Every row comes from one small tree of marks. Brackets hold a mark, then the marks that hang from it, in alphabetical order. Every link used is in the known rows. Which tree was each row made from?
In the rows, 128 means zero.
Known rows
[bodaz [buvuna [dogu piribes] zozi]]: [122 133 135 127 117 126 145 117 146 141 145 122 114 153 158 164 151 133
 127 141 109 141 119 114]
[piribes [dogu [buvuna dimo zere zozi]]]: [129 140 129 115 105  49 152 131 142 128 137 135 117 137 120 151 169 116
 125 158 115 137 143 134]
[muza [buvuna dogu zozi] rapov]: [115 144 148 116 110 170 148 122 159 145 128 105 118 135 113 127 157 105
 114 107 116  99 117 102]
[muza rapov]: [118 127 132 125 123 129 132 126 147 134 120 113 135 128 116 119 138 122
 118 121 117 116 126 130]
[pova [buvuna dimo zozi]]: [127 131 125 129 110  66 152 115 157 145 117 117 105 115 124 147 141 117
 132 155 135 144 131 118]
[dogu [buvuna dimo] piribes]: [131 134 125 116 108 100 154 111 124 132 142 140 117 144 153 154 144 129
 132 175 130 129 137 136]
[piribes dogu]: [126 130 128 135 125 134 124 143 126 134 133 133 135 139 112 131 150 131
 127 135 121 145 140 132]
[pova [buvuna zere]]: [121 128 118 115 125  82 135 126 160 131 116 141 112 114 113 141 137 128
 132 155 118 153 133 131]
[pova buvuna]: [125 129 119 125 122 114 128 124 145 137 115 126 116 117 108 141 133 128
 132 148 129 150 132 123]
[buvuna dimo dogu zozi]: [125 132 146 122 104  88 156 108 142 142 140 113 104 135 135 160 133 117
 133 143 135 123 113 118]
[muza [buvuna dimo zozi] rapov]: [118 139 141 125 101 107 163 120 157 151 128 107 121 129 121 114 160 100
 116 115 122  89 124 109]
[tobura zere]: [118 132 130 122 136 127 124 128 143 125 136 133 136 121 139 133 127 132
 130 144 118 121 126 145]
[dogu [buvuna dimo zere] piribes]: [128 133 124 104 111  73 160 113 139 125 145 155 114 140 153 155 147 128
 131 181 120 132 137 144]
[muza [buvuna dimo] rapov]: [116 133 136 126  99 108 151 120 147 154 134 112 127 129 109 118 152 108
 122 120 123  89 124 118]
[dogu [buvuna dimo zere zozi]]: [132 142 129 101 103  17 166 114 150 121 133 130 107 127 138 150 150 111
 126 158 119 121 132 131]
[pova [buvuna zozi]]: [127 136 124 127 125 109 140 123 157 134 109 120 110 114 123 137 143 120
 126 142 129 151 133 114]
[muza buvuna]: [126 138 130 126 119 153 133 131 127 137 134 129 126 129 120 118 142 118
 125 114 127 108 128 112]
[muza buvuna rapov]: [117 136 136 122 113 152 139 128 148 144 127 114 132 129 108 110 151 111
 116 108 116  95 126 114]
[bodaz [buvuna dimo zere]]: [122 120 120 122 103   4 150 118 148 144 151 129 119 137 138 152 147 130
 135 150 105 124 123 137]
[pova [buvuna dimo]]: [124 125 119 129 108  65 140 116 146 148 124 123 111 118 110 151 133 125
 138 161 136 141 130 127]
[tobura kivake zere]: [116 148 134 115 128 134 140 130 134 124 155 146 136 107 138 140 132 135
 124 152 122 128 119 139]
[muza [buvuna dimo dogu] rapov]: [112 134 144 117  94 128 148 114 148 158 143 108 120 138 102 139 147 110
 125 127 123  88 113 115]
[muza [buvuna zere zozi]]: [125 146 137 114 122 123 154 131 153 128 129 139 115 123 133 116 155 111
 119 113 115 115 130 111]
[muza [buvuna dogu zere zozi] rapov]: [112 144 149 104 111 145 155 123 173 137 131 119 115 130 114 127 161 106
 113 110 105 104 118 109]

Write each row's tree
[120 130 146 111 114  93 173 109 158 135 146 147 100 139 159 163 140 125
 132 162 119 141 118 131] => [buvuna dimo [dogu piribes] zere zozi]
[119 128 135 115  99  19 160 111 161 144 151 121 105 142 143 169 152 124
 132 148 105 129 112 125] => [bodaz [buvuna dimo dogu zere zozi]]
[130 134 125 123 103  71 135 131 123 135 140 127 125 142 109 152 159 123
 130 159 124 131 142 136] => [piribes [dogu [buvuna dimo]]]
[120 124 128 126 116 124 133 118 135 146 151 129 120 154 145 168 142 142
 132 148 109 138 117 124] => [bodaz [buvuna [dogu piribes]]]
[125 136 145 123 129 188 149 119 142 130 135 132 110 144 154 153 137 128
 125 141 125 145 121 115] => [buvuna [dogu piribes] zozi]
[124 131 146 124 111 131 162 107 140 143 146 130 104 142 157 164 137 125
 132 157 132 135 117 120] => [buvuna dimo [dogu piribes] zozi]
[116 128 128 109 124 130 138 119 157 135 130 150 105 128 118 162 135 137
 135 171 116 164 125 130] => [pova [buvuna [dogu piribes] zere]]
[128 137 125 112 116  85 133 138 134 121 135 142 126 139 110 146 162 125
 126 154 110 143 144 140] => [piribes [dogu [buvuna zere]]]
[123 131 124 118 112  32 161 116 170 138 119 131 101 111 122 146 144 117
 132 159 124 149 131 126] => [pova [buvuna dimo zere zozi]]
[118 128 139 106 130 155 140 121 143 125 146 159 114 141 141 157 132 138
 132 157 112 148 120 137] => [buvuna [dogu piribes] zere]
[127 134 125 113 105  46 142 132 134 129 141 139 122 139 109 153 161 124
 130 164 115 136 142 144] => [piribes [dogu [buvuna dimo zere]]]
[116 144 141 113 117 127 159 130 171 134 121 125 122 123 124 107 165 103
 109 108 105 102 128 114] => [muza [buvuna zere zozi] rapov]
[134 140 129 117 110  96 167 110 135 128 136 134 111 143 164 152 151 120
 127 171 130 131 136 126] => [dogu [buvuna dimo zozi] piribes]
[130 143 129 112 117  84 143 138 144 119 131 137 122 137 121 144 168 119
 120 149 110 143 145 130] => [piribes [dogu [buvuna zere zozi]]]
[121 138 139 119 118 200 136 123 127 142 145 139 117 144 129 141 140 127
 129 132 126 119 122 111] => [muza [buvuna [dogu piribes]]]
[133 143 128 122 116 104 137 137 133 124 128 125 125 141 118 143 166 119
 121 145 118 140 144 126] => [piribes [dogu [buvuna zozi]]]
[117 121 139 111 112  98 154 109 143 138 157 154 108 141 142 166 130 136
 140 172 121 138 117 142] => [buvuna dimo [dogu piribes] zere]
[130 135 124 100 102  20 153 115 138 122 139 137 113 130 125 152 141 119
 133 164 120 119 131 142] => [dogu [buvuna dimo zere]]
[132 145 129 102 125 114 161 120 150 111 130 151 112 138 165 145 157 123
 120 162 111 143 139 131] => [dogu [buvuna zere zozi] piribes]
[111 137 144 117 113 202 141 123 147 149 139 124 125 144 117 133 151 120
 119 126 116 107 120 113] => [muza [buvuna [dogu piribes]] rapov]
[122 137 145 104 125 114 151 119 159 119 134 135 106 130 134 151 139 121
 125 134 113 139 116 123] => [buvuna dogu zere zozi]
[112 137 143 115 108 171 135 123 148 148 136 111 125 139 101 131 149 113
 120 113 115  96 115 111] => [muza [buvuna dogu] rapov]
